What can hang from each mark:
Z146: Z985
Z183: Z667
Z297: Z161 Z183
Z161: Z146 Z183 Z438
Z986: Z902
Z545: Z62 Z902
Z438: Z161 Z183
Z62: Z545 Z922
Z922: Z942
Z985: Z146 Z922 Z942
Z174: Z297 Z922
Z343: Z62 Z902

Known rows, with every way that one mark hangs from another:
Z985{Z146 Z922 Z942}: [ -2  -7  -2   5  17   8   3  11  20  45  -7   3   6   9  29 -16  46 -10
 -15  -9  24  11 -11   4   4  -2   6 -17 -17  16   5  -2]
Z161{Z146{Z985{Z922}} Z438}: [  7   1   8  -4  -4 -16   0  14  -6  18 -11 -12  12   5  17  -2  11   5
   6  -7   6   9  -9  20  23   6  -8  18  18   6  -6   7]
Z161{Z146{Z985} Z183{Z667} Z438}: [  3  10  16   6  -6 -21  -1  15  -8   2  -1   1   6  -6   1  16  22   6
  14   3  12   6 -10   4  26  19 -13  21  22   6   5   5]
Z62{Z545}: [  3  -3   2   4  -4   4   1   9  12   9 -11 -26  13  -2  -9 -25  29   8
  -1  11  17  -5 -10   8  -4  -4  -4  -4  -1 -21 -10   9]
Z343{Z62{Z922} Z902}: [  4  13   4 -18 -13  -1   9  -5  -2   7  -2  -4  -1  10  13   0  -5  11
   7  -1  16   2  22  11   2  -3  15 -22  12  -2 -17 -13]
Z161{Z146}: [ -3  -5  -5  -7   0 -19  -6  15   5  -5  -3  -7   6   8   8  -1  22   9
   7  -2  13   4 -11  12  15  12  -2   1   5   8  -1   0]
Z297{Z161{Z438}}: [ -6   6  -1   5   1  -1  -4   8  -2  17   3 -13  -1  -5  -5 -10  13  -4
  -9   1  14  -3 -11   8   3   3  -7  -8  -5 -21 -10  11]
Z438{Z161{Z146{Z985}} Z183{Z667}}: [  3  12  11  15  -2 -11   1   6  27  -5  -9 -15  13   3 -11  12  10   5
  13  -4  -2  -2 -25  -2   7   1   2   3  -8   9   2  10]
Z161{Z146{Z985{Z922 Z942}} Z438{Z183}}: [ 10   4   9  11   1 -18   8  14  10  23  -2 -18  12  13  15  -1  16   5
   5  -5  -6   3 -12   6  18   1  -8   8  11   8  -4   5]
Z438{Z183}: [  3   1  -3  17   5   2  -1   2  25   0   4 -25   7  17   0  -8  13  -3
   9   9   9  -6 -18 -15   7  -3  -3 -14  -5 -13  -1   1]
Z174{Z297{Z161{Z146} Z183} Z922{Z942}}: [ -4  17 -20  15  10 -22 -12   4 -11  16  -4  -7   5  15  14 -10  13   6
   4   2 -14  -1  -7  -7   0  -7  -1  -3  -5 -17 -10 -10]
Z146{Z985}: [ 13   2   4   1  -1   4  -3  -3   3  21 -10 -21   4   4   6 -11   3   2
   9   5  15   7 -12   4  11   2   1  -1   8 -17  11  -6]
Z343{Z62{Z545 Z922} Z902}: [  5  12   7 -16 -16   1  13   0   1   9  -9  -9   6   5   5  -9   4  16
   4   2  12  -2  23  15  -7 -10  12 -20  12  -8 -25  -6]
Z174{Z297{Z161{Z183}}}: [ -7   3 -17  18  -2  -4 -14   7  -7  13  -1  -4   5   1  -8 -10  15  -4
   7   1   0   2  -4 -13   1   3   0  -4  -1 -32  -5  -4]
Z174{Z297{Z161{Z183{Z667} Z438}}}: [ -4  11 -11  19  -5  -6 -10   9 -12  14   1  -5   6  -2  -7 -10  17  -8
   4  -1   4   3  -4 -12   5   2  -3   1   4 -32  -8   2]
Z438{Z183{Z667}}: [  3   9   0  15   3   1   3   7  28  -6   5 -18   5  11  -3  -6  17 -11
   9   7  20  -2 -22 -15   9  -5  -6 -13  -6 -10   1   5]
Z174{Z297}: [  4   3 -16  12  -6  -3  -9   4  -6  13  -5 -18  12  11   5 -21  16  -2
   8   0   6   6  -4  -9   7  -1   6  -1   7 -28  -4  -7]
Z545{Z62 Z902}: [-12  -5   4   0   3  20 -16  -6   2 -13  11 -25  13  -1  -5 -21  22  -1
   4  -1  27  -6   5   7  11   3  13 -10  10  -1 -24   2]
Z183{Z667}: [  2  10   2  -1  -4   1   1   8  10  -2  -1  -7   2  -2  -1  -9  24 -10
   4   3  39   6 -16   1  11   4  -3  -8  -1  -9   4   3]
Z438{Z161{Z146{Z985{Z942}}} Z183{Z667}}: [  5  13  13  18  -2 -12   5   5  29   2  -6 -15  12   3 -11  11  15   6
   9  -4  -4  -2 -23  -5   4   2   3  -1 -10  11   4   7]
Z986{Z902}: [ 10 -13  -1  -2  13   7 -14   7  10  -4   4 -20   4   2   8  -2   6   2
   2   5  16   4  -3  13   8  -9  12 -10   9  -2   5 -13]
Z174{Z922{Z942}}: [  3   5   2   6  11  -7  -5  -7   3  15  -7 -21   5  12  16 -14  18  10
   1  17  20  -9  -8   2   9  -5   1 -16 -12  -4  -8 -11]
Z161{Z146 Z183}: [ -9  -9   1   4   1 -19 -12  13   4 -12   1   5   3   2  -2  17  28  12
  16   6  10   0  -8  -1  17  23  -8   5   7   8   4  -3]
Z343{Z62{Z545 Z922{Z942}} Z902}: [  9  12   9 -15 -12  -4  15  -9  -2  13  -7  -9   7   4   8  -8   4  14
   2   5  12   0  24  16  -7 -19  19 -22   8 -10 -27  -9]
Z62{Z545 Z922{Z942}}: [  7   2   8   6   5 -14   7   0  11  13  -3 -23  17  -5   3 -12  28   3
  -5   7   9  -6   3  27   2  -7   9  -7  -3  -2 -22   2]
Z161{Z146{Z985{Z922 Z942}} Z183{Z667}}: [ -2   0  10   7  -1 -15  -2  15  10   5  -4  15   2  -6  -1  18  29   3
  17  -1  15   8 -10  -1  17  18  -9   6   7  15  13  -4]
Z174{Z297{Z161{Z146}}}: [ -7   3 -22   9  -2 -15 -12  14  -7  10  -3  -5   8   5  -1 -13  15  -2
   5  -7  -4   6  -5  -2   4   0   2  -1   1 -22  -8  -2]
Z161{Z183{Z667}}: [ -4   3   7  11  -2   2  -6   4   8  -7   3   1  -1  -6 -10   8  28  -3
  13  12  30   0 -12 -12  12  16  -8  -4   1 -10   8  -1]
Z343{Z62{Z545 Z922}}: [ -4  -2   8 -18  -8   0   8   0   2   5 -12 -17  11  -1  -4   2  15  20
   2   5   7  -5  14   6  -4  -2   6  -8  10  -1 -16   2]
Z985{Z146}: [ -2  -3  -7  -3  15   2  -8   9   8  18  -7  -7   7  11  22 -14  32  -5
  -8   0  25   9 -16   6  11   1   5  -6  -6   3   6   1]
Z62{Z545{Z902}}: [ -4  -7   8   1  -9  13  -1   8  12  -4  -1 -24  16  -5 -10 -28  33   9
  -1   8  15  -9  -4  15  -2  -4  -3   0   7 -19 -20   4]

Rows:
[ 10   4   8  -3  -5 -20   0  13  -9  15  -6 -18  11   6  14  -3  12  10
   5  -3   4   7  -9  18  22   9  -6  17  20   2  -2   5]
Z161{Z146{Z985} Z438}
[-14  -1   5  -1   6  12 -14  -3   4 -14  15 -23  15  -2   0 -13  21  -2
   4  -7  22 -10  12  19  14  11  16 -10  13  13 -30   1]
Z545{Z62{Z922} Z902}
[ -3  -9  -3  -1  21   4  -5   0  10  31 -13   6  11   8  31 -11  31 -17
  -9  -5  28  17 -13  12  14 -18  11  -6 -17   7  -5   1]
Z985{Z146 Z922{Z942}}
[ -6  17  -8  -3   3 -10  -3  18   5   0   3   8  -8  -6  -3   9  10  -6
   3 -10   5  13 -24   3   2   9 -13   3   4  -9  12  10]
Z297{Z161{Z146{Z985}} Z183{Z667}}
[  1  13  11  20  -2   2   2  -1  30  -4  -5 -21  11   2 -15   4  14  -1
   8   2   8  -7 -24 -11   2  -2   4  -7 -15  -4  -2  11]
Z438{Z161 Z183{Z667}}
[  7  10  19  10  -6 -22   5  14  -5  11   3   1   4  -6   2  15  29   7
   9   3  10   5  -8   2  21  21 -11  15  20   9   8   1]
Z161{Z146{Z985{Z942}} Z183{Z667} Z438}
[ -5  -5  14 -18  -7   2   9  -9  -1  -1  -3 -15  14  -5  -2   0  17  19
   0   6   6  -5  19  13  -2 -11  13  -7  12  -1 -26  -5]
Z343{Z62{Z545{Z902} Z922{Z942}}}
[  7   8   5 -16 -19   9  11  -3  -1  10 -13 -11   4   6  -1 -16   5  17
   4   8  17   1  15   3 -10 -18   9 -20   9 -23 -19  -4]
Z343{Z62{Z545} Z902}
[ -2   5  16   7  -7 -11  -7   3   7  -1 -13  -2   8 -11 -13  20  17  14
  14  -1   6   1 -15   5  10  18   3  11  -1   9   7   4]
Z438{Z161{Z146{Z985} Z183{Z667}}}
[ -2  -6   5   4   0 -17 -11  10   1  -2  -4   3   4   0  -1  17  18  13
  20   6   4   4  -9   0  18  21  -7  10  13   6  11  -6]
Z161{Z146{Z985} Z183}
[-10   9  -3   6   4 -16  -1  20   7   2   5  -5   2  -1  -5   0  15  -4
  -3  -3   6  -3 -16   7   8   2 -11  -3  -5  -5 -11  15]
Z297{Z161{Z146 Z438{Z183{Z667}}}}
[  0   6  18  10  -6 -11  -3   3   8   5 -10  -2   7 -11 -13  18  23  15
  10  -1   4   1 -13   3   6  19   4   6  -3  11   9   1]
Z438{Z161{Z146{Z985{Z942}} Z183{Z667}}}
[ 13  -2   8   7   1   8   4  -2  12  40 -10 -14   4   2  10 -13  14  -1
   3  -1  14   9  -9   2   6   0   2  -9   0  -8  10  -8]
Z146{Z985{Z922 Z942}}
[-13   3   0   4   3 -13 -10  16   4   0   0  12  -4 -12 -14  13  15  -1
   8   0  11   2 -14   3   8  13 -11  -2  -3  -4   4   4]
Z297{Z161{Z146{Z985} Z183{Z667}}}
[-10  -1   8   1  10   8 -12 -12   1 -10  17 -23  16  -3   4 -13  21  -4
   1  -4  21  -7  14  21  15   2  23 -12   9  12 -32  -3]
Z545{Z62{Z922{Z942}} Z902}
[-18   2  -4   4   3 -14 -10  18   5  -7   4  14  -5 -11 -15  13  22  -2
   5   0  15  -1 -13   2   7  15 -11  -6  -8  -2   0   6]
Z297{Z161{Z146 Z183{Z667}}}
[  8  14   8  14  -2  -1   7   6  10   7   4 -26   8   9   4 -10  17  -6
   1   6  18  -3 -16  -5  14  -2  -8  -1   6 -14  -8  11]
Z161{Z438{Z183{Z667}}}
[ -1  25 -17  17   8 -12  -8   1  -9  17  -3  -7   3  10  10 -15  14  -3
   2   4  -2   0 -10 -13  -2 -11  -2  -8  -7 -26  -8  -8]
Z174{Z297{Z161 Z183{Z667}} Z922{Z942}}
[  0  -2  14   3   1  -4   5   0  11  -1   7 -21  20  -9   2 -16  32   4
  -4   5   7 -10   9  34   3  -7  11  -3   5   0 -31  -3]
Z62{Z545{Z902} Z922{Z942}}
[ -4  -1  10   7  -3 -21  -6  14  -8  -2   3  -4   7   1   3  14  28  13
  10   6   6  -2  -5   4  22  23 -12  15  17   6  -4   5]
Z161{Z146 Z183 Z438}
[ -7  -3  12   8  -5 -11 -11   3   7  -4  -9  -5   8  -6 -12  18  22  19
  10   1   2  -4 -11   4   7  21   4   6  -5   9   0   4]
Z438{Z161{Z146 Z183}}
[ -3  15  -9  24   7 -15 -12  -2 -17  25  -4 -11   8   7   6 -14  15   5
   2  11  -4  -9   1 -10   4  -8  -1  -6  -7 -25 -18 -10]
Z174{Z297{Z161{Z183 Z438}} Z922{Z942}}
[  1  -1  16  12  -5 -11  -6   0   7   9 -10  -7   7  -7 -11  17  20  20
  10   0  -4  -1 -11   3   5  20   6   6  -2   9   8  -1]
Z438{Z161{Z146{Z985{Z942}} Z183}}
[ -1  19 -18  18   9 -12 -11  -2 -11  22  -3 -12   4  14  12 -16  12   3
   2   5  -9  -2  -7 -12  -3 -10   0  -8  -7 -28  -9 -10]
Z174{Z297{Z161 Z183} Z922{Z942}}
[  1  22 -16  13   0  -5  -9   9  -4   9  -8 -16   7  19  14 -18  18   4
  11   2   3  -1 -11 -17   3   4  -9   0   6 -19  -1  -8]
Z174{Z297{Z183{Z667}} Z922}
[-10  10   5  12   0  -1  -5  10  -2   8   6   1  -4 -13 -14   3  19  -7
  -2   6  20  -4 -11  -2   6  10 -12  -5  -4 -19  -5  11]
Z297{Z161{Z183{Z667} Z438}}
[  3   4   9  16   0 -11  -3   2  24   1 -10 -22  14   8  -8  10   6  13
  13  -2 -13  -5 -21  -2   5   2   4   3  -8   6   0   7]
Z438{Z161{Z146{Z985}} Z183}
[ -2  23  -1  -1   0 -12   1  18  -3   7   5   2  -5  -6   0   7  10  -6
  -1 -10   3  12 -22   6   5   9 -16  10  11 -11   5  15]
Z297{Z161{Z146{Z985} Z438} Z183{Z667}}
[ -9   0   4   2  -1 -19  -8  17   6 -18   2  12   2  -4  -6  19  32   5
  16   4  21   3 -12  -2  19  22 -10   6   7  11   7   0]
Z161{Z146 Z183{Z667}}
[ -4   3   1   2   3 -13   0  16  -1  25  -2  -4   1  -5   1  -3  13   0
  -6  -7   3   3 -10  16   7   4  -8  -1  -1  -4  -7   9]
Z297{Z161{Z146{Z985{Z922 Z942}} Z438}}
[ -9   9   5   6   0 -15  -6  17  -5   7   2   6  -2 -13 -11  11  15  -1
   3   0   9   1 -12   6  11  12 -14   6   3  -6  -2  10]
Z297{Z161{Z146{Z985} Z183{Z667} Z438}}
[ -4   7  12   6  -6 -22  -2  18  -6  -9   4   4   6  -4  -1  16  32   5
  10   4  17   1  -9   3  24  22 -14  16  16   8  -2   8]
Z161{Z146 Z183{Z667} Z438}
[ -7   3  13   7  -6 -11  -8   5   8  -9  -9   0   8 -10 -15  20  25  13
  11   0   9  -2 -14   4   9  20   2   7  -5  11   2   6]
Z438{Z161{Z146 Z183{Z667}}}
[ -6   9 -10  -1   6  -9  -7  14   3   6   2   1  -7   0   0   7   6   2
   3  -7  -6  10 -20   4   0  11 -11   2   4 -12   9   6]
Z297{Z161{Z146{Z985}} Z183}
[ 10   3   9   8   3 -19   4   8   5  16  -5 -17  15  12  16   1   8   1
   8  -2  -4   6 -13  10  23  -7  -5  14  11   4  -9   7]
Z161{Z146{Z985{Z922{Z942}}} Z438{Z183}}
[-10  17 -24  12   5 -15 -15  17  -7  10  -7  -8   3  16  10 -12  13  10
   7  -3 -14  -5  -9  -9  -1   6 -11   0   1 -15  -6  -5]
Z174{Z297{Z161{Z146} Z183} Z922}
[-11   7 -13  -1   6 -10  -7  16   5  -1   6   2  -7   1  -2   7  13   1
   0  -7  -2   7 -19   3  -1  13 -11  -1   0  -9   4   9]
Z297{Z161{Z146} Z183}
[  2  10   5   6  -2 -22   5  19   8  -4   4 -16  11  11   8   0  22   1
   5  -1   7   0 -16   5  21   4 -11   9  11   7  -9  12]
Z161{Z146 Z438{Z183{Z667}}}
[-12  11 -21  11   4 -18 -17  17  -7  13 -11  -9   7  14   7 -17  14  10
   6  -1  -5  -9  -4  -4   3   2  -7  -5  -6 -11 -13  -6]
Z174{Z297{Z161{Z146}} Z922}
[-15  -5  -3   5   5 -10 -13  14   4   7  -3  12  -3  -9 -10  13  12   1
   8  -2   5   1 -11   5   7  12 -10  -2  -5  -3   0   4]
Z297{Z161{Z146{Z985{Z922}} Z183}}
